Known rows, with every way that one mark hangs from another:
k_472(k_289(k_701)): [1.70 -0.58 -3.55 0.74 -0.89 0.04 -2.47 -0.50 -1.30 1.40 -0.84 2.15 -0.01 6.14 1.05 0.51 0.97 4.10 0.07 -2.12 0.95 -1.36 4.96]
k_701(k_251 k_289 k_327 k_974): [1.32 2.15 -0.46 1.29 -5.06 -1.16 -2.52 -0.05 -0.55 0.22 -1.60 1.27 -1.63 -0.33 -2.98 -0.92 -3.38 0.20 -3.07 -1.16 1.50 4.04 2.39]
k_289(k_701(k_251 k_327 k_717)): [1.28 3.20 1.26 1.03 -1.13 -0.88 -2.85 1.39 -1.21 0.78 -1.79 1.68 -0.66 1.29 -1.99 -2.43 -0.45 2.55 -1.65 -1.79 -0.85 2.61 1.84]
k_472(k_289(k_701(k_251(k_118) k_327 k_717 k_974))): [0.29 6.59 0.16 0.91 -1.73 -2.93 -1.26 0.99 -2.45 -0.10 -0.06 4.22 2.41 -0.19 -0.92 -1.53 -2.39 0.90 -4.30 -1.97 1.30 3.38 0.75]
k_327(k_701(k_289 k_717 k_974(k_118(k_977)))): [2.67 2.62 -0.88 -0.89 3.54 -0.90 -2.64 -2.73 1.30 -0.59 -2.68 1.94 3.14 0.38 -4.26 -0.34 -3.20 -1.24 -0.97 -2.78 0.42 2.16 1.88]
k_974(k_118(k_251 k_977) k_701(k_327)): [2.24 -4.28 -0.79 2.37 -0.59 -2.65 0.09 -2.65 1.38 -0.29 -2.85 2.41 0.05 1.07 2.26 -1.40 3.24 2.73 4.65 -2.98 -1.99 -0.38 1.49]
k_118(k_251(k_813) k_974(k_701(k_289 k_327 k_717))): [1.66 -0.47 1.19 1.68 2.20 -4.61 -0.75 -2.03 -1.70 2.33 -3.46 5.21 1.95 1.88 -0.98 -1.39 4.11 2.86 0.59 -3.94 -1.99 4.94 -1.04]
k_118(k_251(k_813) k_974(k_701(k_327 k_717)) k_977): [-0.18 -1.81 1.75 1.09 4.65 -5.74 0.45 -2.70 -0.14 1.97 -3.32 4.81 -0.35 2.56 0.26 -2.73 5.07 4.51 3.50 -2.86 -2.06 3.18 -1.11]
k_701(k_289 k_327 k_717 k_974(k_118)): [2.07 2.93 -0.50 0.93 -3.83 -0.46 -1.46 -1.06 0.03 -0.42 -1.61 1.27 3.01 -0.50 -2.64 -0.31 -3.30 -1.84 -4.22 -3.53 0.55 4.84 1.89]
k_251(k_701): [-0.66 -2.67 -3.20 0.00 -0.84 0.27 -1.77 0.34 -0.78 0.97 -0.61 -0.49 -0.96 3.94 1.44 -0.29 1.60 3.67 0.34 -4.64 0.54 -2.94 4.85]
k_974(k_701(k_327)): [2.44 -3.52 -1.95 1.97 -3.00 -0.61 -1.01 -0.65 0.07 1.47 -2.11 1.19 -1.81 3.11 1.83 -1.47 0.45 3.14 -1.14 -5.16 -0.93 1.41 4.71]
k_327(k_701): [1.89 -2.56 -3.92 -0.15 2.46 0.85 -2.74 -0.40 0.39 1.60 -2.77 1.38 -2.38 5.65 -0.56 0.64 -0.69 2.46 -0.16 -3.89 0.31 -1.29 5.42]
k_717(k_701(k_289)): [2.38 0.20 -3.49 0.22 -1.73 0.57 -4.98 0.49 -0.53 2.21 -1.35 1.13 1.28 4.44 -1.20 -1.35 -0.16 2.22 -0.72 -0.64 1.01 -0.94 5.23]
k_472(k_289): [1.04 -1.28 -5.10 0.60 -1.18 -0.48 -1.50 -1.46 -0.86 1.65 -0.88 0.55 -0.53 5.71 1.69 1.30 -0.97 3.12 -0.16 -2.21 2.18 -1.77 6.33]
k_701(k_251(k_813) k_289 k_327 k_717 k_974(k_118)): [0.82 4.00 1.64 0.40 -1.15 -2.50 0.35 -1.33 -0.53 -1.44 -1.32 2.03 2.71 -3.85 -3.45 -0.04 -4.88 -1.12 -4.49 -1.71 -0.25 5.24 -1.32]
k_717(k_701(k_251 k_289 k_327 k_974)): [1.42 3.63 -0.35 0.94 -5.00 -0.70 -3.95 0.71 -0.51 1.82 -1.93 2.45 0.06 -0.26 -3.11 -2.84 -3.18 0.41 -3.16 1.16 0.70 3.74 2.69]
k_717(k_701(k_974)): [0.72 -1.85 -2.51 0.25 -2.45 0.93 -2.93 1.08 0.04 1.90 -1.57 1.28 -0.79 4.44 -0.18 -2.74 -1.06 2.46 -1.45 -1.34 0.86 0.38 4.84]
k_813(k_251(k_701)): [-0.67 -4.08 -3.53 0.17 0.08 0.66 0.37 -0.27 -1.63 -1.00 -1.81 0.30 0.31 4.09 1.21 -0.70 0.94 4.04 1.53 -4.11 0.91 -5.02 3.22]
k_974(k_118(k_251(k_813) k_977) k_701(k_717)): [1.47 -3.32 0.51 0.87 5.27 -3.85 1.28 -3.35 0.34 -0.85 -1.91 2.15 3.08 0.23 1.49 -1.08 2.72 3.41 4.03 -3.69 -2.33 -0.91 -1.08]
k_251(k_118(k_977) k_701(k_289 k_327 k_717) k_813): [-1.57 6.73 -0.36 -1.10 2.35 -5.16 0.01 -0.94 -0.36 0.03 1.71 1.89 3.98 -0.95 -0.73 0.03 0.93 1.79 -2.47 -4.07 0.96 -0.20 -0.62]
k_974(k_118): [1.40 -4.95 -3.82 0.48 -0.26 1.02 -1.44 -0.42 0.28 -0.93 -1.51 -0.39 -0.32 3.82 1.03 0.64 -0.75 1.81 0.90 -3.25 0.40 -2.04 4.79]
k_327(k_701(k_251(k_813) k_717 k_974(k_118))): [0.59 0.41 0.50 -0.73 5.07 -1.21 0.49 -1.33 -0.22 -1.05 -2.87 2.58 1.35 -1.31 -2.84 0.08 -4.89 -0.21 -2.74 -2.72 -1.24 2.34 -0.09]
k_251(k_118(k_974(k_701(k_289))) k_813): [1.23 -4.24 -2.14 0.42 4.43 -3.32 -1.43 -0.40 -1.98 -0.53 -0.81 4.22 1.45 3.69 0.68 -0.11 2.85 3.33 0.03 -5.44 -0.01 0.62 1.31]
k_813(k_251(k_118 k_701(k_289 k_717))): [0.03 2.42 -3.10 -0.42 1.93 -1.28 -0.95 0.46 -3.27 -2.29 -0.24 1.14 5.93 1.45 -0.52 -0.66 0.18 1.87 -1.21 -5.34 1.96 -4.00 1.07]
k_118(k_974(k_701(k_251)) k_977): [0.77 -5.56 -0.28 0.76 4.19 -2.80 -2.74 -1.30 -0.83 0.04 -3.23 1.89 -3.45 3.64 -0.04 -3.36 1.99 4.61 4.75 -1.33 -0.49 0.30 3.34]
k_701(k_251 k_289 k_327 k_974(k_118(k_977))): [1.17 1.82 0.26 0.80 -2.65 -2.03 -1.60 -1.82 1.01 -1.86 -1.66 1.10 -0.14 -2.15 -3.18 -0.69 -3.60 -0.58 -0.12 0.29 0.95 2.75 1.13]
k_701(k_251(k_813) k_289 k_327 k_974(k_118)): [0.62 0.79 0.39 0.85 -2.45 -2.04 0.59 -1.23 -0.04 -1.68 -1.23 2.26 0.69 -2.73 -2.50 0.93 -4.10 -0.34 -3.22 -1.08 -0.01 3.89 -0.44]

Rows:
[-0.37 -0.36 -2.18 -0.46 0.54 -1.32 -0.84 -0.84 -1.10 0.75 0.20 0.72 1.31 2.11 -0.24 1.50 0.79 3.23 -1.27 -4.14 0.50 -1.69 2.30] : k_251(k_701(k_289) k_813)
[-0.97 2.78 1.56 0.55 -0.89 -2.75 0.74 -0.15 -0.56 0.31 -1.15 1.46 -0.80 -1.16 -1.98 -1.59 -3.79 1.46 -4.37 -2.00 0.23 4.88 -0.06] : k_701(k_251(k_813) k_327 k_717 k_974)
[-1.16 2.47 -1.66 0.06 -1.35 -2.86 0.78 -0.73 -0.79 -2.44 -0.05 2.88 2.67 -0.23 -1.01 -1.22 0.01 1.49 -0.75 -3.56 2.44 -1.49 -0.20] : k_813(k_251(k_118(k_977) k_701(k_289 k_327 k_974)))
[-0.47 -2.64 -0.49 -0.09 2.18 -2.34 0.27 -1.59 1.42 -0.07 -1.64 3.29 1.61 1.14 0.17 -1.68 1.64 2.56 3.42 0.60 -0.76 -1.10 -0.56] : k_717(k_701(k_974(k_118(k_251(k_813) k_977))))
[2.52 4.00 -0.34 -0.22 1.79 -0.64 -4.00 -0.62 -1.09 0.71 -3.00 2.05 0.83 -0.03 -4.96 -1.04 -4.64 -0.60 -3.35 -2.42 0.73 3.39 2.05] : k_327(k_701(k_251 k_289 k_717 k_974))
[0.92 -3.59 -2.00 1.05 -1.64 0.45 -1.85 0.02 0.08 0.60 -2.66 2.74 1.61 2.30 0.62 -1.85 1.21 1.32 2.04 -0.76 -0.55 -0.70 2.10] : k_717(k_701(k_974(k_118(k_251))))
[2.42 -0.39 -0.84 1.64 -1.80 -1.31 -1.37 -0.74 -0.41 1.66 -2.09 1.03 0.16 2.25 0.76 -2.36 -0.15 2.35 -2.42 -5.50 -1.17 2.80 3.77] : k_974(k_701(k_327 k_717))
[2.78 0.99 -1.34 1.84 -1.79 -2.83 -2.53 0.33 -1.71 -0.67 -0.82 2.25 0.88 -0.89 0.24 -1.10 -1.16 1.41 -1.86 -3.90 0.17 1.26 2.29] : k_974(k_701(k_251(k_118) k_289 k_327))
[1.49 0.50 -1.70 -0.40 2.21 0.38 -2.42 -0.32 0.10 1.59 -2.93 1.86 -0.23 3.49 -2.38 -1.09 -2.80 0.74 -3.03 -4.76 0.44 2.34 3.73] : k_327(k_701(k_717 k_974))
[4.09 0.14 -0.12 2.48 -1.79 -2.11 -1.52 -2.08 -0.76 0.22 -3.06 2.82 4.51 -0.84 -0.23 -0.88 1.55 0.22 0.35 -4.38 -2.05 2.65 0.54] : k_974(k_118(k_251) k_701(k_289 k_327 k_717))
[1.11 -2.72 -1.67 0.57 3.10 -3.25 -1.99 -0.23 -0.67 -1.62 -0.34 0.81 -0.65 1.10 1.56 -2.41 0.42 3.82 2.46 -3.07 0.45 -2.61 2.78] : k_974(k_701(k_251(k_118(k_977))))
[1.78 1.88 -1.66 1.28 -3.52 -1.26 -3.26 -0.13 -0.73 0.57 -1.59 0.76 -1.47 0.79 -2.08 -0.13 -2.09 1.25 -1.47 -0.86 1.12 1.76 3.39] : k_701(k_251 k_289 k_327)
[2.11 1.25 -0.25 0.00 4.16 -1.84 -0.25 -2.38 -0.16 -0.07 -3.12 4.46 4.24 -0.50 -3.21 1.37 -1.16 -0.64 -1.21 -3.59 -1.03 2.54 -1.66] : k_327(k_701(k_289 k_717 k_974(k_118(k_251(k_813)))))
[-0.17 1.62 -0.43 0.23 -3.05 -1.64 -0.42 -2.07 1.18 -0.92 -0.84 1.23 1.66 -1.39 -1.60 -0.19 -0.46 -0.01 -0.60 -2.87 0.53 1.38 1.70] : k_251(k_701(k_289 k_327 k_974(k_118(k_977))))
[0.87 -1.27 1.11 1.60 -1.88 -1.56 -0.49 -0.91 1.40 -0.89 -2.11 3.94 -0.36 1.14 -0.76 -1.58 3.22 2.14 3.29 -1.34 -1.15 1.60 -0.67] : k_289(k_701(k_327 k_974(k_118(k_251 k_977))))
[1.55 3.55 -0.99 0.48 0.78 -1.27 -2.94 -0.12 -2.59 0.88 -1.29 1.85 1.48 2.70 -0.73 -1.06 -1.18 3.01 -0.57 -0.50 0.56 0.23 3.17] : k_472(k_289(k_701(k_251 k_717)))
[0.49 2.52 0.93 0.10 1.86 -1.86 0.75 -1.44 -1.90 -1.41 -0.90 3.28 3.69 -0.78 -1.29 0.03 -2.99 1.33 -2.41 -0.80 -0.41 2.39 -0.65] : k_472(k_289(k_701(k_251(k_813) k_717 k_974(k_118))))
[1.27 -0.52 -2.45 0.79 -2.32 0.19 -1.66 -0.27 -1.11 0.95 -0.73 2.72 -0.03 4.96 0.06 -0.13 0.14 2.93 -1.34 -2.58 1.34 0.85 3.92] : k_472(k_289(k_701(k_974)))
[-1.87 -0.55 -0.58 -0.76 3.48 -4.05 0.32 -0.05 -0.10 -2.20 1.03 1.29 -1.22 0.03 -0.31 -0.97 -1.85 2.87 0.04 -1.40 1.88 -0.92 -0.12] : k_701(k_251(k_118(k_977) k_813) k_974)
[-1.28 -3.05 -4.38 -0.06 1.48 -0.48 0.65 0.99 -2.38 -2.26 -0.47 1.34 1.88 3.48 2.28 -0.45 1.12 3.77 0.86 -5.19 1.60 -6.27 2.46] : k_813(k_251(k_118 k_701))
[1.39 -3.97 0.07 0.77 3.45 -3.11 -1.87 -1.28 -2.13 0.06 -2.78 3.21 -0.69 2.03 -1.29 -1.07 0.85 3.65 1.03 -2.24 -1.01 2.16 1.17] : k_118(k_974(k_701(k_251(k_813) k_289)))
[0.39 -0.62 -0.46 0.47 3.84 -4.38 -1.48 -0.56 -0.51 0.55 -1.74 3.49 0.18 3.26 0.72 -3.40 2.99 2.79 0.78 -4.64 -0.18 2.19 2.21] : k_251(k_118(k_974(k_701(k_327 k_717)) k_977))
[0.15 -0.13 -3.32 -0.15 0.85 -0.81 -3.91 2.46 -1.57 0.34 -0.49 1.42 0.37 2.53 0.91 -2.47 -0.69 2.66 0.11 -0.27 1.06 -3.03 3.88] : k_717(k_701(k_251(k_118)))
[0.39 0.56 -0.23 0.41 -0.54 -0.69 -2.39 0.45 -1.32 -0.11 -1.54 -0.18 -0.74 0.80 -2.00 -2.49 -3.37 1.28 -2.10 -2.13 1.09 2.17 2.60] : k_701(k_251 k_717 k_974)
[0.23 2.97 -0.80 -1.41 9.03 -3.75 -2.83 -0.02 -2.45 0.12 -2.33 4.87 1.86 1.66 -3.60 0.34 -1.03 0.93 -1.52 -2.49 0.35 1.82 -0.04] : k_327(k_701(k_251(k_118(k_974) k_813) k_289 k_717))
[-0.45 2.29 0.32 -0.62 4.25 -3.89 0.11 -2.93 -0.30 -0.77 -0.59 1.50 5.25 -1.21 -0.79 0.74 2.87 2.08 3.19 -2.54 -0.75 -2.02 -1.82] : k_974(k_118(k_251(k_701(k_289 k_717) k_813) k_977))
